Each row was made from one walk, in order. Every step used is in the known rows, and no mark comes twice. Write each row's walk.
(in the rows, 128 means zero)
Known rows:
zofa/manelo/depe: [141 130 124 115 129 129 221 101  82 113 138 127 128 135 147 135 144 110
 164 118 189 120 130 129 108 148 112 136 121 122 132 135 102 151 109 156
 153 103 144  87 153 113 121 154  99 123 126 190 140 129 169 139 124 117
 140 163 138 126 130 115 130 133 137 148 142 139]
zinup/fevidil/depe: [124 124 129 160 140 130 164 130 129 117 116 110 114 128 110 146 130 143
 117 147 141  72 118 138 149 116 144 118 126 125 134 115  98 107 113 137
 162 100 120 172 180 120 129 124 126 120 130 122 100 161 141 130  70 124
 148 107 114 122 143 103 124 129 120 123 113 120]
zinup/fevidil/depe/manelo/zubi: [132 131 134 177 140 113 230 153 136  98  98 154 121 133 139 166 124 141
 132 140 166  93 141 117 120 130 189 146 112 144 201 108 126 119 113 134
 148  76 122 204 159 119 100 145 166  89 131  58 101 140 157 117  76 122
 148 124 106 114 145  66 122 112 121  96 126 139]
tulil/damib/depe: [124 102 133 149 119 136 170 134 105 134 140 157 103 136  91 115 107 125
 127 137 207 155 121 129 114 153 120 126 146  98  82 135 165 137 109 126
 121 126 151 114 125 143 132 123 114 108 134 194 152 133 134  88 117 111
 159 127 121 163 119  91 130 117 111 138 118 128]
fevidil/depe/manelo: [139 124 128 155 139 141 213 125 114 140 132 125 124 133 137 155 129 139
 131 130 151  92 126 104 127 128 136 133 107 131 129 116 123 129 122 141
 146 109 134 134 137 143 106 139 123 120 138  98 140 136 143 148 105 113
 156 129 112 141 137  86 129  98 100 114 124 134]
vemodu/tulil/damib/depe/manelo/zubi: [125 119 152 155 126 134 245 118  73 108 114 182 118 145 126 132  97 120
 145 124 213 192 145 104  89 153 152 160 131 126 105 137 152 169 100 131
 102 112 155 116 157 133 104 146 177  97 145 146 150  81 179 101 124  72
 158 161 108 154 108  54 129  96 119  89 146 167]
depe/vemodu/tulil/damib: [116 136 147 128 129 129 149  90  65 112 153 130 124 140 101 128  89 134
 132 116 163 188 136 120 133 113 173 154 134 111 109 177 180 146 106 134
  88 153 124 110 132  90 113 128 164 143 147 167 109 108 145 143 123  73
 100 146 116 164  95  60 133 134 132 121 147 134]
manelo/depe: [129 125 129 134 127 117 159 126 111 122 119 114 128 129 138 129 144 125
 127 119 164 135 129 120 127 135 108 130 128 121 149 140 118 134 121 137
 151  95 131 111 144 112 128 143 101 117 131 139 129 133 135 128 105 130
 135 155 136 139 124 105 126 105 134 121 130 131]
manelo/zubi: [121 137 129 121 122  97 129 145 133 116  94 153 129 128 132 131 131 123
 132 125 139 161 136 126 110 139 134 147 125 139 167 120 141 126 125 119
 110 107 134 174 140 119 118 135 147 107 120  79 118 139 145 120 119 127
 103 138 123 120 126 117 123 125 137 108 136 145]
zofa/manelo/depe/damib/vemodu/tulil: [129 133 128  89 128 138 220  52  29  99 158 132 129 142 123 138 100 108
 142 134 219 178 127 136  78 129 107 172 104 110  60 139  92 187  97 170
 142 124 152  53 216 107 110 159 127 114 134 214 171 104 167 153 135  95
 116 174 126 162  96 103 131 104 122 150 140 169]
manelo/depe/zinup/fevidil: [120 133 132 142 138 108 205 146 113  75 115 108 120 137 132 135 123 131
 125 128 160  97 140 134 140 120 151 134 139 108 198 138 128 134 135 121
 175  81  97 126 125  83 138 142 112  97 122 165 119 126 132 104 109 138
 131 142 134 126 121 113 121 113 143 138 118 139]
damib/depe: [132 112 133 148 121 137 155 138 124 146 133 130 118 127 114 121 126 121
 122 140 136 127 122 130 124 137 110 120 127 111  91 125 131 127 116 134
 132 116 147 112 137 153 129 120 124 109 125 156 159 127 140 115 140 130
 162 117 123 139 126 136 126 119 109 125 118 142]
zubi/manelo/depe: [132 117 133 134 112 107 160 149 108 122 148 122 137 134 149 126 155 116
 148 121 184 135 138 111  96 143 155 149 135 127 154 143  94 139 116 164
 150  89 150  88 167  99 118 143  99 103 136 160 173 129 149 128 126 138
 166 159 130 133 128  93 125 102 136 115 133 133]
tulil/vemodu/damib/depe/zinup: [115 113 154 104 116 124 225 124 104 136 195 123 114 143  72 109 101 130
 180 125 153 118 133 134  89 146 114 144 123  96 144 168 250 145 128 113
 114 134 133  92 107 126 140 130 138  81 131 199 190 146 125 160 194 113
 138 123 133 158 109 115 122 113 115 150 103 156]
depe/vemodu/damib: [118 129 134 123 127 106 152 108 117 135 186 134 126 130 105 123 104 142
 146 122 153 128 141 111 110 119 179 141 112 107 143 168 246 110 107 135
 108 148 148 106 107 117 114 126 176 111 139 148 141 121 119 155 149 112
  88 123 130 139 118  95 128 137 150 139 122 124]
damib/depe/vemodu/tulil: [128 130 149 138 121 134 178 100  76 138 169 113 133 129 106 126 103 123
 122 131 121 152 132 131 137 108 148 135 114 105  91 171 140 140  97 143
 105 128 142  92 156 128 115 117 160 124 140 159 143 114 154 163 145  95
 136 136 111 157  96 115 127 133 112 104 136 159]
zofa/manelo/zubi: [130 141 125 108 123 118 187 118 105 105 118 157 128 134 144 135 135 110
 174 123 165 148 140 142 100 154 134 154 122 139 155 111 129 149 106 141
 111 110 147 151 151 119 113 146 147 109 116 127 122 144 166 128 144 124
 114 151 122 107 130 124 129 148 137 131 148 149]
fevidil/depe/damib: [123 117 109 130 128 128 128 108 123 141 137 142 116 136 108 135 125 124
 110 141 173 135 112 120 134 119 100 144 116 104  80 107 200 131 117 141
 139 119 147 133 178 131 112 138 108 125 137 127 133 150 117 116  86 127
 105 113 115 168 125 102 124  75 115 145 115 108]
zubi/manelo: [135 118 134 136 113 116 142 145 123 126 159 133 136 133 136 125 141 124
 150 126 148 129 139 125 101 136 164 145 133 137 136 134  90 126 124 156
 131 121 145 109 153 111 122 126 128 116 133 153 172 131 136 131 148 134
 165 135 122 117 136 119 127 126 128 127 131 131]
zinup/depe/damib/vemodu: [120 113 107 103 120  97 150 133  85 145 144 175 122 130  80 134  92 125
 103 164 243 175 125 177  98 124 135 148  95 119  80 114 122 149 128 151
 139 147 140 112 146 134 112 125 138  91 121 152 156 125  90 107 120 159
  95 109 128 168 112  95 124 102 125 130  96 145]
manelo/depe/vemodu: [129 134 132 138 124  97 163 128  95 125 136 111 131 126 128 133 125 128
 124 118 167 150 140 117 133 118 163 140 118 109 165 175 168 126 116 140
 136 103 138 115 114 100 112 136 124 113 133 121 129 143 132 141 119 126
 109 146 131 152 109  88 126 115 138 121 132 132]
fevidil/depe/vemodu/damib: [115 123 127 132 133 109 166 106 104 149 189 114 118 132  96 133 119 145
 136 129 163 107 123 104 121 115 147 141 103  98 139 163 241 109  96 146
 115 137 152 131 144 114 110 124 154 117 141 138 138 150 139 175 113 106
  95 116 117 153 121  78 126 122 129 142 114 120]
fevidil/depe: [123 125 125 142 132 130 143 118 115 139 125 113 120 131 117 139 139 130
 118 134 137 108 112 119 134 126  95 125 114 115 119 119 119 124 113 138
 140 116 136 149 167 128 121 129 104 131 133 117 119 162 139 146  90 120
 129 118 114 142 128 117 126 105 110 131 118 127]

Write each row's walk:
[119 110 142 139 128 157 179  96  71 122 141 142 113 140  98 117 107 122
 138 133 185 164 117 119 114 140  98 132 139 101  45 145 139 156  96 137
 108 135 150  86 167 131 130 126 141 128 148 207 146  96 171 105 114  78
 165 138 115 168 104  88 129 110 113 120 131 144] -> vemodu/tulil/damib/depe
[137 104 154 139 117 148 249 121 109 143 201 152 123 139 101 131 100 140
 188 127 170 105 139 118  56 153 159 141 110 124 130 166 230 136 113 138
 118 126 160  88 105 158 114 130 173  84 141 161 181 121 145 169 186 103
 187 127 131 149 132  68 127 115 115 120 111 146] -> tulil/vemodu/damib/depe/manelo
[125 140 145 116 130 134 245  72  23  92 166 120 123 145 120 133 108 121
 169 104 227 186 137 124 115 134 154 160 126 105 105 183 172 174  82 161
 117 126 150  67 158  80 108 151 133 137 144 227 130 116 194 149 116  61
 112 175 125 162  92  51 137 136 144 137 156 147] -> zofa/manelo/depe/vemodu/tulil/damib
[114 113 133 125 126 129 206 127 110 133 182 132 109 140 101 104 106 126
 151 130 164 109 128 116 101 139 105 132 127  89 131 139 224 138 124 119
 130 131 143  78 119 132 139 132 134  87 131 226 195 109 125 118 166 117
 123 124 129 141 115 136 123 103 123 167  99 152] -> vemodu/damib/depe/zinup
[119 127 132 101 131 124 158  78  58 109 131 124 132 138 112 129  94 120
 110 135 199 198 127 121  96 112 118 166 106 109  74 146 107 168 112 152
 143 122 144  67 199 102 113 149 128 110 139 155 148 102 137 132 118 111
 106 165 125 178  92  93 125  80 120 126 128 159] -> manelo/depe/damib/vemodu/tulil
[136 136 137 149 128 112 194 144 131 112 100 165 133 133 160 147 122 126
 144 118 157 149 153 112 103 140 178 154 118 148 182 120 145 134 128 123
 116 107 136 154 110 131 100 146 169  96 127  58 133 113 144 123 137 121
 124 150 120 118 130  90 127 113 128  97 143 150] -> depe/manelo/zubi
[112 121 118  94 130 111 169  97  54 131 156 168 132 133  85 135  88 124
 121 158 220 185 124 165  99 111 128 156  94 120  50 123  79 170 118 160
 125 155 133  89 186 125 113 129 162 109 133 167 148  89 122 127 116 127
  95 122 122 173  96  95 124  94 129 118 107 162] -> zinup/depe/damib/vemodu/tulil
[130 110 137 155 122 117 242 138 126 134 152 188 119 135 128 128 110 127
 164 129 195 137 148  98  65 157 148 148 115 124 161 128 204 134  99 136
 110 110 182 115 119 155 104 142 190  65 133 132 191  91 156 122 153 110
 152 141 120 127 133  83 122 102 128 110 118 157] -> vemodu/damib/depe/manelo/zubi
[115 133 143 133 132 113 184  95  48 103 142 114 123 140 113 131 104 128
 131 106 206 191 138 109 125 118 153 153 131  97 115 187 182 160 102 142
 115 120 135  88 149  74 113 141 141 134 151 174 109 113 163 141  98  73
 102 169 125 180  92  36 131 113 143 114 147 138] -> manelo/depe/vemodu/tulil/damib
[120 136 134 130 143 120 167 145 135  82 132 117 118 136 117 135 106 135
 129 136 112  99 141 141 147 113 161 132 137 120 178 127 132 129 150 111
 154 109  91 148 117  96 144 126 132 109 119 172 123 128 113 104 132 134
 123 120 127 109 125 129 124 132 133 144 113 136] -> depe/zinup/fevidil
[131 112 160 141 111 114 242 132 118 130 170 171 124 139 109 130 104 131
 187 125 184 137 148 117  49 165 165 163 111 132 171 160 252 139 107 130
  96 109 168 130 110 150 101 140 191  62 134 113 184 130 155 165 179 103
 168 135 124 140 127  58 123 112 124 104 122 159] -> tulil/vemodu/damib/depe/manelo/zubi
[141 118 140 162 120 119 217 154 125 131 117 168 125 131 141 137 119 118
 145 133 174 143 148 120  94 149 166 148 118 135 160 119 142 138 118 128
 124  94 155 138 120 156 105 141 160  76 129  95 169 114 148 112 147 122
 167 143 115 133 129  95 125 108 114  96 134 161] -> damib/depe/manelo/zubi
[116 121 149 103 117 133 148 104 120 135 181 129 128 135  94 120 119 141
 181 122 143 118 128 126  79 140 134 141 120 125 141 169 235 128 118 131
 104 143 136 117 121 120 129 128 155 112 136 143 133 140 140 180 160 112
 132 120 140 145 127  85 126 134 142 135 120 130] -> tulil/vemodu/damib
[115 133 128 117 140 122 181 130 106 128 136 106 114 138 113 136 131 132
 120 129 134 112 121 129 150 121  94 136 117 106 146 121 153 140 137 116
 145 115 110 143 146 108 132 136  84 122 127 144 140 159 125 140 113 122
 104 124 115 152 111 133 125  93 108 151 115 143] -> fevidil/depe/zinup
[127 133 132 160 140 112 170 131 111 116 143 105 119 127 101 153 118 145
 107 144 139  89 127 139 155 100 201 129 114 118 148 148 148 104 106 140
 143 105 117 181 149 101 113 116 151 116 134 114  90 176 129 153  81 122
 117  99 109 135 132  90 125 140 124 119 117 119] -> zinup/fevidil/depe/vemodu
[111 130 142 160 146 131 189  88  64  97 142 119 113 141  84 148  94 150
 121 137 180 131 122 121 153 102 176 141 125 103 113 164 153 130  90 144
 117 125 120 158 186  82 115 121 168 138 151 154  71 143 166 143  62  70
 117 120 102 159 107  39 129 134 130 117 130 126] -> zinup/fevidil/depe/vemodu/tulil/damib
[116 128 139 125 136 145 145  88  80 108 131 136 121 141 113 122 109 129
 138 119 168 175 123 112 120 131 114 138 145 116  80 147 134 156 111 131
 106 146 129 106 158 102 129 135 144 147 147 176 117  95 162 118 107  76
 120 144 121 152 106  81 134 119 134 125 141 131] -> vemodu/tulil/damib
[118 123 129 156 140 112 179 115 116 121 178 114 115 132  93 143 107 154
 140 143 163  72 126 120 127 106 178 130 107 109 159 157 216  93  95 146
 134 121 139 154 152 108 115 122 178 107 141 144 106 153 142 155  90 109
 109 103 115 130 134  67 123 138 139 137 104 112] -> zinup/fevidil/depe/vemodu/damib
[131 110 122 129 108 108 148 130 112 118 152 145 133 139 140 122 136 111
 130 130 225 152 140 119  90 134 156 166 134 116 120 141 161 145 119 172
 156  91 165  74 179 103 109 151 105 100 141 160 189 114 131 102 126 144
 154 153 128 149 126  72 124  71 142 131 128 124] -> zubi/manelo/depe/damib
[114 123 123 124 124  84 184 135  96 148 192 155 126 128  85 125 111 141
 151 138 219 123 137 141 109 121 163 133 100 108 132 161 206 117 112 156
 112 149 152 101 105 114 111 120 186  98 133 173 136 106 117 143 126 134
  83 110 135 142 124  72 123 133 165 124 101 128] -> zinup/depe/vemodu/damib
[118 110 132 141 132 125 220 142 123 104 172 129 105 139  96 110 100 134
 152 144 164  83 133 127 107 129 136 128 135  92 146 137 203 121 123 123
 147 115 128 102 127 122 144 127 160  76 127 238 170 108 125 103 146 125
 144 114 128 118 128 132 121 121 134 158  92 142] -> vemodu/damib/depe/zinup/fevidil
[146 110 139 163 123 149 225 143 115 142 147 148 126 130 138 136 113 125
 135 136 151 121 137 114 107 140 153 127 124 125 111 125 137 134 119 138
 143 112 150  98 114 163 115 130 137  96 133 140 176 108 133 117 155 123
 189 135 120 136 133 113 130 112 107 112 125 150] -> damib/depe/manelo
[109 128 135 128 128 105 192 114  47 121 163 150 126 137  83 130  98 134
 138 131 231 175 135 151 137 118 167 143 116 106  80 173 144 155 109 153
  97 148 130 109 135  90 109 120 175 131 145 175 104 102 142 128  98  94
  93 125 123 172  98  40 129 130 154 106 126 136] -> zinup/depe/vemodu/tulil/damib
